Known rows, with every way that one mark hangs from another:
J624[J336[J422 J787] J351[J407]]: [ 4.60 -1.15 -2.64  0.49 -7.21  2.20 -4.37  0.59 -0.69 -4.58 -0.71  3.15
 -5.87  0.52 -1.24  2.44 -5.27  2.43  1.62  2.05]
J351[J407 J624[J336]]: [ 3.07 -0.76 -3.77 -1.03 -5.28 -0.14 -3.09 -0.21  1.49 -2.66  0.13  0.30
 -4.99  3.20 -1.43 -1.24 -3.83  0.43  0.28  0.24]
J859[J787[J336[J422]]]: [-2.84  0.47 -0.03  4.21 -3.95  4.60  1.19 -0.22 -0.56 -0.11  1.31 -0.05
 -1.85 -1.60  0.60 -0.05  2.45 -0.62 -0.30 -1.96]
J407[J336[J422 J787] J351[J624]]: [ 2.83 -1.47 -2.60 -3.63 -1.49 -0.23 -2.97  1.13 -0.64 -4.99 -1.00  4.07
 -3.26  1.72 -3.20 -1.36 -6.18 -2.62  1.64 -0.84]
J351[J407 J624]: [ 0.79 -1.12 -2.72  0.15 -3.80  0.39 -1.55 -0.19  0.88 -2.08  1.13 -0.03
 -2.73  4.26 -0.54 -1.09 -1.37 -0.20 -1.28 -0.58]
J407[J336[J422 J624 J787] J351]: [ 1.59 -1.27 -1.67 -3.85 -1.09  0.63 -3.98 -0.43 -2.50 -4.53 -1.09  3.70
 -1.73 -0.03 -3.14 -1.22 -5.80 -3.38  1.36 -1.47]
J407[J351[J624]]: [ 0.58 -1.15 -2.55 -1.40 -1.16  0.89 -1.62 -1.22 -0.20 -2.34  0.47  0.34
 -3.67  3.84 -1.05 -0.82 -2.02 -1.87 -0.68 -0.31]
J336[J422 J624]: [-0.55 -2.65  1.00  3.06 -2.18  3.03 -4.15 -1.84 -3.53 -2.22  1.70  2.18
 -0.10 -3.20 -0.17 -1.64 -1.69 -1.86  0.33 -0.34]
J422[J336[J407[J351]]]: [-2.62  1.09 -0.79 -2.51 -3.83  3.20 -1.71 -1.25 -2.99 -3.09  1.52  0.63
 -3.00  3.49  0.03  2.76  0.64 -0.32 -3.44 -0.03]
J351[J624[J336[J407 J422 J787]]]: [ 2.12 -2.51 -1.01  1.39 -3.54  1.05 -4.06  1.33  0.29 -2.97  0.06  2.31
 -4.19 -0.65 -1.02 -0.67 -5.53 -0.33  1.63  1.11]
J351[J624[J336[J407]]]: [ 1.79 -1.38 -2.19  0.38 -2.90  0.57 -3.00 -0.53  1.48 -1.93  0.20  0.40
 -4.54  1.35 -1.33 -0.99 -3.85 -0.88  0.27  0.81]
J859[J787[J336[J407 J624]]]: [-3.52  2.09 -0.62  2.01 -2.99  2.12 -0.03 -1.92  0.06  1.81 -0.04 -2.41
 -0.63 -0.42 -0.63 -0.49  1.59 -1.48 -0.86 -2.13]
J407[J336[J422]]: [ 0.27 -2.03 -0.85  1.15 -1.68  3.69 -0.93  0.51 -0.86 -4.29  2.15  3.93
 -1.79 -0.48 -1.45 -0.64 -1.67 -2.85 -0.53 -2.00]
J422[J336]: [-3.40 -2.78 -0.35  1.21 -2.81  5.86  0.14 -1.24 -2.00 -3.62  3.77  1.83
 -4.95  2.34  2.24  1.75  2.55 -0.53 -4.00  1.34]
J422[J336[J407[J351] J624]]: [-1.70  1.35 -0.82 -3.79 -3.37  1.29 -4.00 -3.20 -3.70 -2.39  0.17 -0.14
 -2.04  2.19 -0.84  1.25 -0.60 -0.75 -2.47  0.34]
J859[J787[J336[J624[J351[J407]]]]]: [-0.77  2.32 -2.20  0.89 -4.63  1.28 -0.29 -2.66  0.47  0.97 -0.74 -2.31
 -2.23  1.22 -1.04 -0.26  1.52  0.27 -0.43 -0.82]
J336[J624[J351] J787]: [-0.44 -4.47 -0.93  1.93 -0.35  2.93 -2.53 -1.81 -0.37 -1.94  0.56  1.35
 -3.83  1.10  0.37  0.39 -2.60 -1.22 -0.90  2.67]
J859[J787[J336]]: [-4.08 -0.03 -0.91  3.83 -2.71  4.76  2.60 -0.72  0.93  0.69  1.66 -1.13
 -2.82  0.54  1.00  0.14  3.38 -1.23 -1.56 -1.73]
J787[J336]: [-4.16 -1.90 -1.10  6.21 -2.18  4.70  1.36  0.66 -1.35  0.69  4.82  0.45
 -1.49 -0.28  1.92 -0.18  2.18 -1.35 -3.03 -0.40]
J336[J407 J422 J624[J351] J787]: [ 1.21 -0.78  0.92  1.45 -3.22  0.88 -5.78 -0.29 -3.11 -1.94 -1.08  2.19
  0.12 -2.08 -1.63  1.00 -4.81 -0.10  0.89  1.08]
J336[J407 J624 J787]: [-3.48 -2.80  0.67  1.97 -0.25  2.77 -2.87 -0.29 -1.40 -0.71  0.65  0.26
 -0.50  0.14  0.24  0.30 -2.86 -2.41 -1.65 -0.39]

Rows:
[-1.20 -1.91 -2.54 -0.57 -2.87  3.17  0.24  1.42  0.79 -3.70  1.68  1.85
 -2.81  3.81 -0.75  0.62 -1.88 -1.78 -2.23 -2.24]	J351[J407[J336[J787]]]
[ 2.38 -0.13 -3.99 -2.66 -3.25 -0.91 -1.59 -0.03  1.87 -3.22  0.18  0.95
 -2.81  4.58 -2.62 -2.03 -2.93 -1.20 -0.73 -1.48]	J351[J407[J336] J624]
[-0.29 -1.52 -1.31 -1.08 -3.15  2.73 -2.88 -3.97 -2.40 -3.09  1.32  1.11
 -4.54  1.92  0.32  0.94  0.53  0.25 -2.57  3.25]	J422[J336[J624[J351]]]
[ 0.18  2.44 -0.50  3.32 -4.62 -0.15 -4.28 -0.93 -3.87  1.33  1.13  0.24
  1.88 -3.30 -1.50 -0.36 -1.60  0.53 -0.13  0.18]	J787[J336[J407 J422 J624[J351]]]
[ 0.89 -0.83 -0.70 -0.04 -4.63  2.85 -4.31  1.56 -1.94 -3.68 -0.41  2.73
 -3.69 -1.09 -1.21  2.00 -5.68 -0.57  1.46 -0.56]	J624[J336[J407[J351] J422 J787]]
[-1.49 -1.17 -1.18 -0.82 -1.10  1.25 -1.82  1.55 -0.32 -1.83 -0.27  0.60
 -2.31  3.57 -0.72  1.30 -3.87 -1.69 -1.10 -0.84]	J336[J407[J351[J624]] J787]
[ 3.07  0.68 -2.50 -0.11 -4.62  1.66 -3.42 -1.37  0.90 -2.31 -0.43  0.72
 -5.28  1.44 -2.09  2.28 -3.52  0.82 -0.18  1.60]	J624[J336[J407] J351]
[ 1.18 -3.82  0.38  2.64 -2.15  2.51 -4.61 -0.94 -2.70 -2.97  0.12  3.31
 -2.29 -2.10 -0.23  0.02 -3.78 -0.37  0.98  2.39]	J336[J422 J624[J351] J787]
[ 2.06 -2.14 -0.40  1.36 -4.15  1.43 -5.17 -0.63 -2.98 -3.11 -0.54  2.72
 -1.59 -0.85 -0.85  0.31 -4.19  0.50  0.98  1.41]	J336[J422 J624[J351[J407]] J787]
[-0.82 -4.01 -0.55  1.86 -1.13  4.44 -0.46  2.07 -0.66 -4.70  2.05  4.81
 -2.71 -0.57 -0.45  0.05 -2.90 -2.87 -0.50 -1.09]	J407[J336[J422 J787]]
[ 1.83 -1.31 -2.77 -1.74 -0.53  0.81 -2.35 -2.87  0.72 -2.82  0.25  1.72
 -2.79  1.60 -2.84 -1.45 -2.69 -2.66 -0.74  0.10]	J407[J336[J624[J351]]]
[-1.54  1.12 -1.57  2.20 -3.04  2.23  0.16 -3.03  0.73  1.08 -0.23 -1.67
 -2.65  0.20 -0.52 -0.57  1.64 -0.59 -0.42 -0.16]	J859[J787[J336[J624[J351]]]]
[-0.19  1.35 -1.50 -1.50 -1.91  0.12 -2.49 -0.43 -0.43 -1.21 -0.02 -0.61
 -1.24  3.45 -1.92  0.46 -2.37 -1.64 -1.23 -1.80]	J336[J407[J351[J624]]]
[-0.54 -0.13  0.97 -0.77 -2.51  0.76 -5.87  0.12 -4.41 -2.10 -1.20  1.72
  0.95 -1.75 -1.74  0.43 -5.34 -1.76  1.12 -1.26]	J336[J407[J351] J422 J624 J787]
[-3.33 -1.15 -0.28  0.20 -1.06  3.40 -0.97  1.60 -1.17 -1.94  0.71  0.80
 -1.75  2.92  0.04  2.54 -2.41 -2.02 -2.06 -1.66]	J336[J407[J351] J787]
[-0.07 -2.32  0.14  2.66 -4.27  4.19 -3.52  2.02 -1.26 -3.40  0.89  3.02
 -3.73 -2.23 -0.14  1.76 -4.61 -0.54  0.74 -0.10]	J624[J336[J407 J422 J787]]
[ 3.11 -2.90 -1.68  1.72 -3.59  1.56 -3.59 -0.26  0.31 -3.24  0.80  2.39
 -4.95 -0.82 -0.90 -1.76 -4.02 -0.55  1.54  1.42]	J351[J624[J336[J422]]]
[-1.47  2.91 -1.29  1.24 -3.64  1.21 -0.57 -2.57  0.46  1.74 -0.83 -2.37
 -1.29  0.13 -1.40 -0.03  1.01 -0.49 -0.44 -0.94]	J859[J787[J336[J407 J624[J351]]]]
[ 2.29 -2.67 -1.23 -0.35 -1.54  1.34 -3.60 -0.62 -0.93 -4.13 -0.31  4.10
 -2.45 -0.96 -2.51 -1.04 -4.89 -2.14  0.99  0.65]	J407[J336[J422 J624[J351] J787]]
[ 3.30 -1.94 -2.69  0.01 -6.04  0.41 -4.10  1.50  0.26 -3.85 -0.44  2.11
 -4.74  1.16 -1.16 -0.87 -5.52  0.95  1.65  0.72]	J351[J407 J624[J336[J422 J787]]]
[-1.76  3.11 -1.87  0.09 -3.51  0.82  0.50 -0.91  0.89  1.25 -0.87 -2.24
 -1.78  1.73 -1.45 -0.11  0.71 -0.80 -0.37 -2.13]	J859[J787[J336[J407[J351[J624]]]]]
[ 0.52  0.96 -0.90 -0.19 -2.04  0.08 -4.30 -3.08 -1.08 -0.29 -0.39 -0.81
 -0.36  1.07 -2.13  0.26 -2.16 -0.96 -1.16  0.59]	J336[J407 J624[J351]]
[ 1.14 -4.94 -2.22  1.84 -1.78  2.40 -1.95  0.36  2.02 -3.00  0.99  1.93
 -6.73  1.45  0.30 -0.98 -4.07 -0.86  0.42  2.10]	J351[J624[J336[J787]]]
[ 0.68  0.17 -1.87 -0.58 -4.52  2.27 -1.42  0.80 -0.90 -4.01  1.57  2.33
 -1.09  1.63 -1.78 -0.11 -1.72 -1.23 -0.98 -3.04]	J351[J407[J336[J422]]]
[-1.33 -1.12 -0.50 -1.27 -3.12  2.23 -3.50 -2.10 -2.49 -2.71  0.27  1.04
 -3.70  2.13  0.12  2.29 -1.41  0.42 -2.56  3.06]	J422[J336[J407 J624[J351] J787]]
[-2.58 -0.57 -0.35 -3.32 -2.67  2.21 -3.56 -1.59 -3.54 -2.76  0.08  0.75
 -2.93  2.35  0.02  1.96 -1.82 -0.78 -2.41  1.11]	J422[J336[J407[J351] J624 J787]]
